Every row comes from one small tree of marks. The marks that hang from a mark follow it in brackets, in alphabetical order. Every link used is in the known rows. Which tree was each row made from?
Known rows
H[C D L[P W]]: +1.69 -1.48 +2.81 -0.73 +0.17 +4.80 -2.76 -3.54 -1.44 +2.37 -2.77 -0.32 +2.59 -1.39 -2.10 +4.77 -1.22 -1.71
L[H P[B C] W]: +2.04 -1.56 +3.10 +1.60 -2.84 -3.97 -1.59 -3.12 +2.79 +4.59 -0.56 -3.01 -3.36 +1.58 +2.63 -3.84 +0.61 -1.69
H[C[P[B]] D]: -3.55 -3.98 +3.41 -0.14 -3.06 +4.69 -1.28 -0.86 -5.16 +2.99 -2.43 -2.67 +0.67 -0.42 -3.26 +0.11 -1.45 +1.19
L[H]: +0.14 +0.50 +0.90 -1.39 -0.87 -1.38 -1.09 +0.23 +1.07 +2.66 -0.41 -0.71 +1.32 +1.88 -0.03 -1.56 +0.51 -0.89
C[P[B L[H[D] W]]]: +0.65 -2.20 +4.88 +2.25 -2.13 +1.94 -0.08 -4.90 -1.51 +2.67 -1.13 -1.80 -3.42 +0.81 -2.67 -1.83 -0.83 +1.98
V[B[D P[C L[H W]]]]: +0.96 +4.25 -4.90 -0.85 +1.67 -3.78 +2.20 +1.41 +2.44 -3.55 +3.80 +3.71 -1.58 -1.28 +0.92 +0.50 +0.08 +1.82
C[P[B[D] L[W]]]: -0.39 -1.58 -0.62 +3.60 +1.00 +3.15 +4.07 -2.24 -1.34 -3.13 +1.00 +0.34 -3.87 -0.40 +0.71 -1.53 +0.08 -1.35
B[P]: -0.20 -1.18 +0.13 +1.87 +2.47 -1.36 -0.28 +2.51 -0.73 -1.87 -1.01 -0.24 +0.58 -0.21 -0.79 -1.38 +0.34 +2.43
V[B[D P[C L[H]]]]: -1.42 +4.31 -5.00 -2.02 +0.69 -3.79 +2.03 +3.61 +1.55 -3.48 +3.76 +2.63 +0.55 -0.67 +0.53 +1.37 +0.65 +2.48
L[P[B[D]] W]: +1.82 -1.30 +2.43 +2.78 +1.35 +2.13 +2.23 -0.68 -0.24 -0.89 +0.55 -1.15 -1.79 +0.92 +3.39 -2.46 +1.49 -5.22
V[B[D P[C]]]: -1.79 +2.40 -6.45 -0.86 +0.57 -2.85 +2.23 +5.26 +0.01 -5.09 +2.55 +2.44 +1.36 -1.77 +1.18 +0.67 +0.75 +0.49
H[C D]: -2.21 -1.25 +1.87 -2.96 -1.18 +3.81 -2.20 +0.54 -3.01 +1.82 -2.54 -0.57 +3.47 -0.57 -2.46 +1.79 -1.16 +0.55
L[H[D] P[C] W]: +2.72 -0.36 +2.10 -0.34 -4.49 -1.04 -3.70 -2.63 +1.85 +4.74 -1.96 -1.74 -0.29 +1.16 -0.23 -0.31 -0.21 -0.52
V[B[D P[C L]]]: -2.17 +2.93 -6.51 -0.84 +2.02 -2.91 +2.52 +4.24 +0.16 -6.85 +2.84 +2.96 +0.61 -1.49 +1.07 +1.53 +0.38 +2.30
B[D]: -1.34 +0.59 -2.08 -0.58 +0.34 +2.20 +1.94 +2.70 -0.53 -2.62 +0.25 +0.54 +1.90 -0.02 +1.57 +0.01 +1.07 -3.10
V[B[P]]: -0.75 +1.30 -2.79 +0.32 +3.83 -3.10 +1.32 +3.72 -0.91 -3.46 +1.59 +2.35 +1.45 -0.21 -0.89 -0.58 +0.62 +0.60
L[H[D] P[B] W]: +2.69 -1.67 +8.35 +1.77 -2.17 +1.03 -1.90 -3.43 -0.39 +4.78 -1.58 -2.83 -1.70 +1.78 -0.19 -2.79 +0.69 -2.38
H[C]: -2.21 -0.74 -0.87 -2.76 +1.19 +1.33 -1.02 +1.06 -1.15 +1.43 -0.98 +0.02 +2.30 -0.09 -0.77 +0.87 -0.72 -0.61

Write each row's tree
+1.15 +0.16 +3.78 -3.15 -1.68 +3.18 -2.26 -2.04 -0.63 +4.99 -1.52 -0.03 +1.29 -0.10 -2.74 +0.83 -1.49 +0.06
L[H[C D] W]
+1.77 +1.90 -1.99 +0.59 +0.30 -1.96 +1.07 +0.46 +2.93 -1.94 +1.34 +1.21 -2.32 -1.19 +0.39 -0.18 -0.20 +3.48
B[D P[C L[H W]]]
+1.71 -0.77 +0.13 -0.16 +2.35 +2.41 -1.31 -3.30 +0.62 +1.80 -1.36 +0.36 +1.30 -0.70 -0.40 +3.87 -0.85 -2.83
H[C L[P W]]
-1.29 -0.05 -3.65 +0.75 -0.48 -1.37 +0.83 +4.31 +0.12 -3.39 -0.16 -0.19 +0.82 -1.74 +1.08 -0.18 +0.43 +2.09
B[D P[C]]
+2.07 -1.27 -2.43 +1.47 -1.17 -2.50 -1.72 -1.85 +2.37 +1.08 -1.32 -0.85 -1.40 +0.65 +1.95 -1.23 +0.05 -1.81
L[P[C] W]
-1.89 +4.46 -2.38 -4.21 +3.76 +0.44 +1.87 +4.32 -0.67 -1.81 +4.10 +4.13 +2.31 -0.20 -1.05 +3.21 -0.54 +1.15
V[B[D P[L[H[C]]]]]
-1.64 +0.62 -1.64 -2.09 -2.22 -3.72 -1.53 -0.97 +2.79 +1.12 -0.49 -0.78 -0.31 +0.94 +0.69 -0.25 -0.11 +2.64
P[C L[H]]
+0.75 +0.37 -3.84 +1.67 +2.01 -1.18 +1.80 +0.85 +1.45 -5.10 +0.59 +1.32 -2.17 -2.50 +0.95 +0.05 -0.35 +3.40
B[D P[C L[W]]]
+2.04 +2.66 +1.77 +0.13 +2.61 -1.50 +0.32 -0.12 -0.35 -1.23 +1.37 +2.86 -0.68 -0.22 -2.87 +0.47 -0.57 +3.05
V[B[P[L[H[D] W]]]]
+0.24 -1.43 +5.13 +0.88 -0.95 -1.62 -1.50 -0.79 +0.82 +4.44 -0.33 -3.14 -0.46 +3.26 +1.74 -3.01 +1.49 -2.87
L[H P[B]]
-0.71 +0.76 -1.47 +1.12 +3.70 +1.23 +2.30 +3.32 -0.87 -5.20 +0.77 +1.46 +0.71 -0.65 +0.34 +0.70 +0.49 +2.47
B[D P[L]]
+3.02 +0.32 -1.01 -0.03 -2.40 -3.45 -2.49 -2.65 +3.58 +4.50 -0.57 -0.94 -1.43 +1.79 +1.73 -1.41 +0.09 -1.68
L[H P[C] W]
-2.60 +0.28 +1.13 -0.97 -2.82 -1.45 +1.23 -0.06 +1.44 -0.63 +1.21 -1.92 -1.33 +0.45 +2.45 -1.77 +1.09 +0.15
P[B[D] C L[H]]
+2.04 -2.79 +3.70 +3.39 +1.70 -0.56 +0.30 -2.46 +0.37 +1.07 -0.91 -1.98 -2.60 +1.66 +2.46 -3.40 +1.07 -3.54
L[P[B] W]
+0.54 -3.34 +6.35 +0.62 -0.10 +4.54 -1.92 -4.32 -2.16 +2.55 -2.78 -2.36 +0.67 -1.45 -1.44 +2.76 -0.56 -1.55
H[C D L[P[B] W]]
-0.96 +2.82 -4.01 -0.20 +3.33 -0.52 +3.06 +5.33 -1.50 -5.32 +2.91 +3.36 +2.01 -1.13 +0.39 +0.41 +1.05 -1.34
V[B[D P]]
-1.76 +0.44 +3.56 -4.26 -0.95 +2.93 -2.62 -0.61 -1.85 +3.27 -1.17 -0.20 +2.60 +0.75 -2.89 +2.48 -1.56 +2.43
P[L[H[C D]]]
-0.95 +0.23 -1.86 +0.08 -0.89 +0.01 -0.32 -1.27 +0.38 +1.82 +0.10 +0.20 -0.37 +2.17 -1.62 +0.01 -0.56 +1.71
C[P[L[H]]]
+1.96 -1.68 +0.08 +1.10 -3.02 +0.38 -2.91 -3.87 +0.59 +0.45 -3.29 -1.51 +0.63 -1.78 -0.53 +3.12 -0.20 -0.55
H[D L[P[C] W]]
-2.59 -2.09 -1.00 +2.14 -1.22 +2.96 +2.90 +0.73 -2.53 -1.71 +0.30 -1.16 -0.53 +0.36 +0.72 -2.02 +0.72 -2.57
C[P[B[D]]]
